Every row comes from one small tree of marks. The marks that hang from a mark follow it in brackets, in the order of their numbers. Every link used is in the known rows. Which tree was each row made from?
In the rows, zero is written as 128.
Known rows:
k287(k226 k347): [135 136 125 157 113  92  93  75 130 135 106  94 159  77 124 167 111 113
 150 101 130 152 149]
k287(k226(k864) k347(k425)): [123 158 123 166 141 106  63  93 131 110  86  83 158  93 121 171  75 152
 151  86 129 171 133]
k90(k56): [116 125 100 152 121 105 124 114 128 149 130  99 137 115 127 116 101 116
 108 187 136 141 133]
k411(k657): [ 84 117 115 154 122 104 134 153 130 124 114 105 106 114 108 114 116 128
 113 140 100 107 114]
k411(k347(k56(k90) k425) k657): [ 50  69 107  85 108 124 104 104 156  88  91 104 120 138  89  88 107 160
  66  88 133 114 164]
k217(k226(k287(k347) k864)): [133 137 100 159 113 110 151 159 102  97 110 120 116 109 107 171  88 107
 156 116  96 131 120]
k657(k411(k347(k56(k90)))): [ 67  80  96  57 122 140 126  58 137 104 108 116 127 103 109 127 135 126
  71  89 139 112 136]
k657(k411(k347(k56 k287))): [ 75  87 124  88 129 143 129  77 151 101  79 122 140  70 113 107 111 130
  84 100 129 109 139]
k411(k347(k287(k226) k425) k657): [ 61 113 133 173 138 113  98 133 151 102  48 101 129  87 111  87  70 166
  90  98 128 109 180]
k226(k287 k864): [115 152  88 138 160 131 140 171 103 108 128 134 121 160 125 161 111 162
 157 118 131 145 101]
k226(k217 k287(k347) k864): [ 80 141  88 105 154 100 154 131  92 108  98 133  87  89 119 195 139 169
 198 129 137 147  97]
k347(k56(k90) k287(k226(k217)) k425): [107  92 172 136 154 135  63  47 209 109  91 104 173 117 103  67 131 150
 114 118 160 189 154]
k287(k226): [132 144 131 173 143 113  91 108 136 148 126 110 157 121 132 130 114 109
 115 121 137 156 150]
k90(k56(k347(k287(k226(k217)) k425))): [ 88  98 117 183 147 121  99  84 135 161 102 112 127  91 130  97  80 140
  92 185 163 117 156]
k287(k226(k217) k347(k56(k90))): [ 98  96 125 104 108  83  82  24 154 126 114 102 146  69 110 154 156 109
 143 121 149 176 144]
k56(k347(k425)): [113  88 124 132 143 170 118 114 122 138 124 140 122 147 126 124 101 159
  85 100 150  82 141]
k657(k411(k347(k287(k226(k864))))): [ 64 129 102 131 150 125 111  96 121 100  75 118 120  66 133 134  89 142
 104 108 128 116 133]
k90(k56(k347(k287(k226(k864)) k425))): [ 99 114 103 198 142 124  84 107 129 141 107 110 136 111 136 104  51 149
  96 178 155 121 140]
k217(k226(k287(k347(k56(k90))) k864)): [127 114  91 132  98 111 136 130 117  87 124 117 123 123  97 159 106 104
 145 113 105 143 116]
k56(k347): [113  87 105 129 118 148 128 118 106 140 141 157 101 134 138 134 117 134
 100 127 145  69 130]
k347(k56 k425): [135  99 164 102 144 164  96 103 187 116 109 106 187 153  91  86 114 140
  85  92 138 163 143]
k347(k56 k287(k226(k217 k864)) k425): [109 124 177 160 170 138  56  99 197 101  70 110 172  95 104  76  93 157
 122 127 146 190 136]
k56(k90 k347(k425)): [101  70  99 105 128 160 107  72 120 126 147 138 100 175 130 126 129 168
  94  98 162  84 136]

Write each row's tree:
[107 132 149 142 151 102  89  62 143 139  78  91 151  63 111 158 119 143
 144  95 144 170 157] => k287(k226(k217) k347(k425))
[ 93 108 134 179 164 147  85 109 131 125  93 146 110 103 136 113  85 169
 115 128 156 104 137] => k56(k347(k287(k226(k217 k864)) k425))
[103 111 145 120 136 143 114 117 146  95  64 134 134 108 129  99  89 179
 115  92 151 110 180] => k411(k347(k287 k425))
[126  83 143 112 102 130 101  74 183  93 122 128 147 126 117  77 143 128
 134 140 140 146 122] => k347(k56(k90) k287)
[ 91 161 115 164 161  95  83 124 118 127 113 128 103  94 136 149 118 131
 138 154 141 168 121] => k287(k226(k217 k864))
[132 142 101 171 133 123 148 182 106 105 122 131 114 137 110 149  89 107
 132 126 101 135 120] => k217(k226(k287 k864))
[131  91 121  87 132 141 138  78 155 114 118  99 180 152  92 148 140 154
 143  62 144 158 138] => k226(k287(k347(k56(k90) k425)))
[ 49  67 106 107  84 104 113 109 155  76  83 122 102 100 108  80 115 144
  98 129 126  96 153] => k411(k347(k56(k90) k287) k657)
[ 73  91 123  69 150 162 121  75 151 110  84 106 155 100  98 116 107 142
  57  69 137 121 147] => k657(k411(k347(k56 k425)))
[125 155 136 198 144 109  83 132 143 106  94 125 137  96 143 115  89 139
 155 148 127 150 124] => k347(k287(k226(k864)))
[115 117  94  94 140 133 116 109 132  86 113 105 153 153  98 167 113 175
 163  76 138 163 106] => k226(k287(k347(k56(k90) k425)) k864)
[120 113 150 155 149 140  41  74 197  85  97 100 181 142 110  75  97 156
 119 109 147 188 134] => k347(k56(k90) k287(k226(k864)) k425)
[ 72  89 108  68 130 145 132  78 136 111  99 121 140  89 109 125 121 122
  66  90 133 113 140] => k657(k411(k347(k56)))
[128  82 165 113 133 155  84  69 205  88 102 107 172 146 103  62 123 160
 117 107 144 162 138] => k347(k56(k90) k287 k425)
[103  67 116 128 129 156 105  71 135 111 126 143 101 152 135 104 119 177
 112 110 160  79 135] => k56(k90 k347(k287 k425))
[118 108 193 155 167 142  70  77 210 118  74 109 191  93 100  64 109 144
 109 118 148 188 158] => k347(k56 k287(k226(k217)) k425)
[ 99  93 105 162 139 145  70  76 130 108 121 132 108 151 140 115  97 174
 114 115 163 102 135] => k56(k90 k347(k287(k226(k864)) k425))
[ 86 118 103 113 111  76  63  48 138 102 112 104 121  69 116 167 135 125
 160 129 144 181 115] => k287(k226(k217 k864) k347(k56(k90)))
[101 153 142 188 155 102  87 125 140 111  88 132 113  72 142 117 107 144
 163 167 135 156 121] => k347(k287(k226(k217 k864)))
[ 72 105 115 103 140 135 139  89 125 105  79 122 118  69 127 124 110 142
  98 103 126  96 138] => k657(k411(k347(k287)))
[105  78 118 158 137 150  81  60 139 122 125 131 121 148 138 106 111 165
 107 109 165  99 149] => k56(k90 k347(k287(k226) k425))
[ 84 123 113  89 163 123 134 116 132  99  88 121 126 102  94 169 126 177
 171 103 142 171 106] => k226(k217 k287(k347(k56 k425)) k864)
[104 111 142 122 116  91  87  50 156 133  98 103 157  50 109 152 138 103
 139 121 142 175 148] => k287(k226(k217) k347(k56))
[ 59 102 131 143 129 121 121 145 146  89  50 110 111  94 111  86  78 178
 100 104 120  93 168] => k411(k347(k287 k425) k657)
[ 57 103 114 121 129 123 122 146 128 102  72 106 107 118 105 108  88 168
  80  88 123  96 165] => k411(k347(k425) k657)
[126  86 135  78 101 130 100  47 167 101 112  90 167 120  95 136 131 146
 133  78 134 153 133] => k287(k347(k56(k90) k425))
[125  85 142  82 132 157  88  70 184 106 129 104 171 174  93  89 136 148
  90  91 148 165 137] => k347(k56(k90) k425)
